What can hang from each mark:
N: P T
G: C
S: C N U
U: J M W
J: C U
T: N
C: G M S
M: U
W: U

Known rows, with every way that one mark hangs from another:
W{U{J{C} M}}: [ -7  -2  10 -12   2  11 -11  14   5  11  -3   1  -3  -1  -1   3  -8   9
  -6   9   2   3   1   0   4   6   6]
S{C{G} N U}: [  9  -6  -2  -8   3   2  11  17  -4 -11  13   7   2 -11  -1  11   9  15
   9   0   8   2   3   7  21   3 -16]
N{P T}: [  3  -3  -8 -10  -3   7   0  15   3  -9   6   6  -1  11  -5  -7   3   0
   0  -1  -4   3   6 -11   2   3   2]
C{G M S{U{W}}}: [ -4   2   0 -13   8   9  16  18   3  20   5 -12   6 -16  -4   3   3  12
   9  -2  17   1   0  10   7  10  -8]
T{N{P}}: [ -2  -3  -5 -10   4  -5  12  -1   3   1   0  10   2   0  -3   4   1  -2
  -2  -3  -7   1   5   2  -4   2  -2]
W{U{J{C{S{N}}} M}}: [ -7  -1   8 -15   3  13 -14  19   6  11  -2   2  -1  -3  -1   6  -4  11
  -9   7   4   4   1   2   8   4   7]
W{U}: [ 0  2  4 -7  3  8 -1  4  4  7  1  7 -1 -3 -2  0  5  3  6  5  2  4  1  5
 -6  0 -2]
U{J{C{G S}} M W}: [ -8  -8   8 -13   1  10   6  23   1  29   1 -21  -2  -3   2   2 -11  20
 -20   9   6  -1   0  -5  24  19  12]
W{U{J{C}}}: [-5  3  8 -8  1  8 -6  9  3 12  1  2 -2 -1 -1 -1  1  9  0  9  2  1  1  6
  1  6  3]
C{G M{U{J}}}: [ -6  -5   5  -4   0   2   6   8   7  10  -2  -2   7 -20  -3  -4   0   2
   5   3  16  -5  -1   5   6   7  -6]
M{U{J{C{S}} W}}: [ -5  -4   4   0  -1   3   4   7   8  18  -2 -10   6   1   3   3   5  15
 -15   8   7  -1   0  -3  27  13   4]
M{U}: [-1 -3  1  4  0  1  0 -1  6 -1 -4  2  7 -2  1  3  7  1 -5  2  5  1  0 -4
 13  2 -2]
C{M S}: [ -6   2  -2 -10   5   3  -5   7   9   9  -4  -6   5  -5  -3   7  -2   5
   0  -5  10  -1  -2   5  -1  -1   4]
C{G S}: [  1   8  -2  -7   3  11  10  11  -4  13   9 -10   5 -13  -1  -2  17   7
  -1  -3   8   2  -1   5   5   2  -1]
M{U{J}}: [-4 -4  3  5 -1  3 -5  0  8  1 -5  1  7  0  4 -1  4  4 -8  6  6  0  0 -4
 21  3 -1]
S{C U}: [  4  -1  -1  -4   3   2  11   3   0 -10   9   1   0   5   0  10   1  15
   6   0   2   4   2  -5  17   5 -10]
M{U{J{C} W}}: [ -5  -6   5   1  -2   1   5   5   7  16  -2  -8   4   0   3   1   2  12
 -14   9   6  -2   1  -4  25  14   3]
M{U{J{C}}}: [ -6  -2   4   2  -1   1  -5   3   6   5  -4  -3   5   0   2   2   3   7
 -12   5   5  -2   0  -4  19   7   2]
G{C{M S{N{P}}}}: [ -3  -1  -1 -14   6   6  -8   5   9 -11   2  -3   3  -9  -3  14   3   5
   8  -7   5  -7   1   8 -16  -4  15]
C{M}: [ -6  -5   1  -6   2  -4  -3   2   7   3  -6   1   2  -6  -4   2 -11  -1
   6  -2   6  -5  -1   3  -8   1   0]
W{U{J{C{S}} M}}: [ -8   1   8 -14   4  13 -11  16   6  13  -2  -1  -1  -1  -1   4  -5  11
  -8   8   3   4   0   0   6   5   8]
J{C{M S} U{W}}: [ -7  -2   1  -7  11   0  16  15   1  38  -1 -18   3  -2  -6  11 -11  12
  -5   5   9 -10   0   6  -3  17   7]
G{C{M{U{J}} S{N}}}: [ -5  -2   3 -10   5   7 -11   3  12 -11  -1  -4   6 -11  -1  15   5   8
   6  -4  10  -7   0   6  -2  -4  12]
U{J{C{G}} M W}: [ -8 -11  10 -11  -1   6   7  21   0  25   0 -18  -4  -3   2   0 -15  16
 -18  10   4  -2   0  -5  20  19  10]
T{N}: [-3 -1  0 -7  4 -7 10 -4 -1  2 -1  6  1 -3 -3  5 -1 -1  0 -3 -3  2  2  1
  4 -1 -7]
M{U{J W}}: [ -4  -8   5   4  -2   4   4   2   9  12  -3  -4   6   1   5  -2   4  10
 -10  10   7   0   0  -4  27  10   0]
G{C{M}}: [ -4  -2   4  -7   4   1  -3  -5   6 -13   0  -5  -1  -8  -3   9  -5   1
  13  -4   3  -8   0   3 -20  -2  11]

Rows:
[ -5   4   2 -11   9   7  -3   0   7 -11   2  -9   3  -6  -3  15   0   8
  13  -7   7  -3   1   5 -11  -2  10] : G{C{M S{U}}}
[  6 -15  -8 -17  -3   0  -3  21   9 -15   7  14   1  -1  -6   7   0   9
   3  -2   4  -4   3  -4  10   0  -2] : S{C{M} N{P T}}
[ -3   2   4  -9   7  13  -1   4   4  -7   5 -13   1  -1   2  13   2  13
   5  -2   3   0   2   0   3   2  12] : G{C{S{U{J M W}}}}
[ -8 -10   5  -3   0  -1   0   3  14  11  -8  -2   5  -5   0   1  -8   6
  -2   5  11  -5  -1   1  11   8   0] : C{M{U{J W}}}
[  8 -11  -2 -16   2   9   5  31  -3 -18  12   6   0  -6  -5  11   0  17
   6  -1   9   7   4  -8  33   2 -16] : S{C{G} N{T} U{M}}
[ -3   0   1 -12   6   5  -9   3   8 -11   1  -5   3 -11  -3  15   3   6
   9  -7   7  -7   0   8 -12  -5  12] : G{C{M S{N}}}
[ -2  -3   3   0   8  -2  19  10  -6  33   1 -15  -1   1  -3   6 -10   8
  -6   9   2  -9   2   2  -1  18   4] : J{C U{W}}
[ -7 -14   8  -6  -1   8   0  14   7  16  -5 -11  -3   3   6  -1 -16  14
 -15  11   3   1   0  -8  25  12   8] : U{J M W}
[ -3   1   1 -12   8   6  -7   5   7 -13   2  -4   3  -9  -3  17   1   8
  13  -7   8  -4   2   9  -8  -4   8] : G{C{M S{N U}}}
[ -3 -12   5 -11   4   3  -5  27   2   5  -2  -1  -1  -1   1  13 -14  16
  -8   6   5   3   5   5  29  11  -3] : S{N U{J{C} M W}}
[ -1  -2  -5 -17   4   7   3  22   6  11   3   0   7 -21  -5   4   9   4
   3  -4  14  -4   0  15  -5   2   0] : C{G M S{N{P}}}
[ -6  -4   0 -13   7   5  -6  19  11  10  -3  -2   6  -6  -1  11  -4  14
   1  -1  14   1   1  12  19   4  -3] : C{M S{N U{J W}}}
[  7 -11  -3 -15  -3   1   5  22   1  -9  10   8   1 -14  -7   3   5  12
   9  -2  11  -4   0  -1  16  -1 -11] : S{C{G M} N{T}}
[  3   4  -6 -10   5   9  -8  21   1  -5   4   1   4   1  -2   9   9  11
   1  -5   7   8   3   3  23  -4  -7] : C{S{N{T} U}}
[ -7   2   8 -10   1   7  -7   9   6  13  -1   3  -1  -3  -2   0  -3   8
   1   8   4   0   1   7  -2   6   3] : W{U{J{C{M}}}}
[ -6  -5   7  -4  -3   0   8   9   1  24   2 -14  -3   3   3  -2  -6  16
 -12  10   2  -4   1   2  16  18   8] : U{J{C} W}
[ -5  -6   6   1  -2   2   9   8   5  18   0  -9   5  -4   3  -1   5  12
 -12   9   8  -2   1  -2  24  15   1] : M{U{J{C{G}} W}}
[ -6   3   3  -6  -1   2 -11  12   1   8   1  -7   1   0   2   3  -1  11
 -12   3   3  -3   0   5  14   5   8] : U{J{C{S{N}}}}
[-1  2 -4 -6 10  2  4 18 -4 22  1 -8  4  0 -5 13 -1  6 -8  3  3 -8  2  7
 -3  9  7] : J{C{S{N{P}}} U}
[  4   3  -2 -10   6  11  13  22  -4  13  10  -6   5 -15   0   5  17  13
   3   0  12   5   2  12  18   5 -10] : C{G S{N U{W}}}
[ -7   1   9 -15   3  14  -7  18   4  15   0  -3  -1  -6  -2   2  -3  11
  -6   8   5   4   0   2   5   6   6] : W{U{J{C{G S}} M}}
[ -5   2   0  -9   5   8   7  12   7  15   0  -8  11 -20  -4   3  10   6
   2  -3  19  -2  -2   6   6   4  -3] : C{G M{U} S}
[ -5   1   0 -13   3  -1   1  20   1  16   2  -8   6 -17  -7  10   5   8
  -7  -3  12  -6  -1   9   1   8   3] : J{C{G M{U} S{N}}}
[ -8   5   0 -12   6  -2  -2  13   1  12   0 -11   2  -2  -6  13  -7  10
  -4  -5   6  -3   1   6  -2   9   5] : J{C{M S{U}}}
[ -4  -5   5  -6   4   2   2  -4  10  -8  -1  -6   2  -9  -2  10  -1   5
  10  -2   6  -8   0   1 -11   2  11] : G{C{M{U{W}}}}
[ -5  -1   4   1  -2   2  -1   5   4   7  -2  -4   6  -4   1   0   5   6
 -10   6   7  -2   0  -2  18   8   0] : M{U{J{C{G}}}}
[  3 -13   0  -9  -2  -1   4  15   7  -3   5   8   5 -18  -2   7   6  12
   2   2  13  -7  -2   5  18   2  -7] : S{C{G M{U{J}}} N}
[ -6  -3   9 -10   2  14 -11  12   7   7  -4   4  -2  -1   1   0  -7   7
  -3   9   3   5   1  -1   7   2   4] : W{U{J M}}
[  6 -12  -1 -11   5   3  -2  19   3 -17   5   8   1  -1  -1  19  -6  16
   0   0   4   4   3  -3  25   1  -9] : S{C N U{M}}
[-7 -3 -1 -8  5  4  1  8 14 16 -5 -8  9 -6 -2  8  2  9 -5 -2 14 -1 -2  2
 11  5  3] : C{M{U{W}} S}
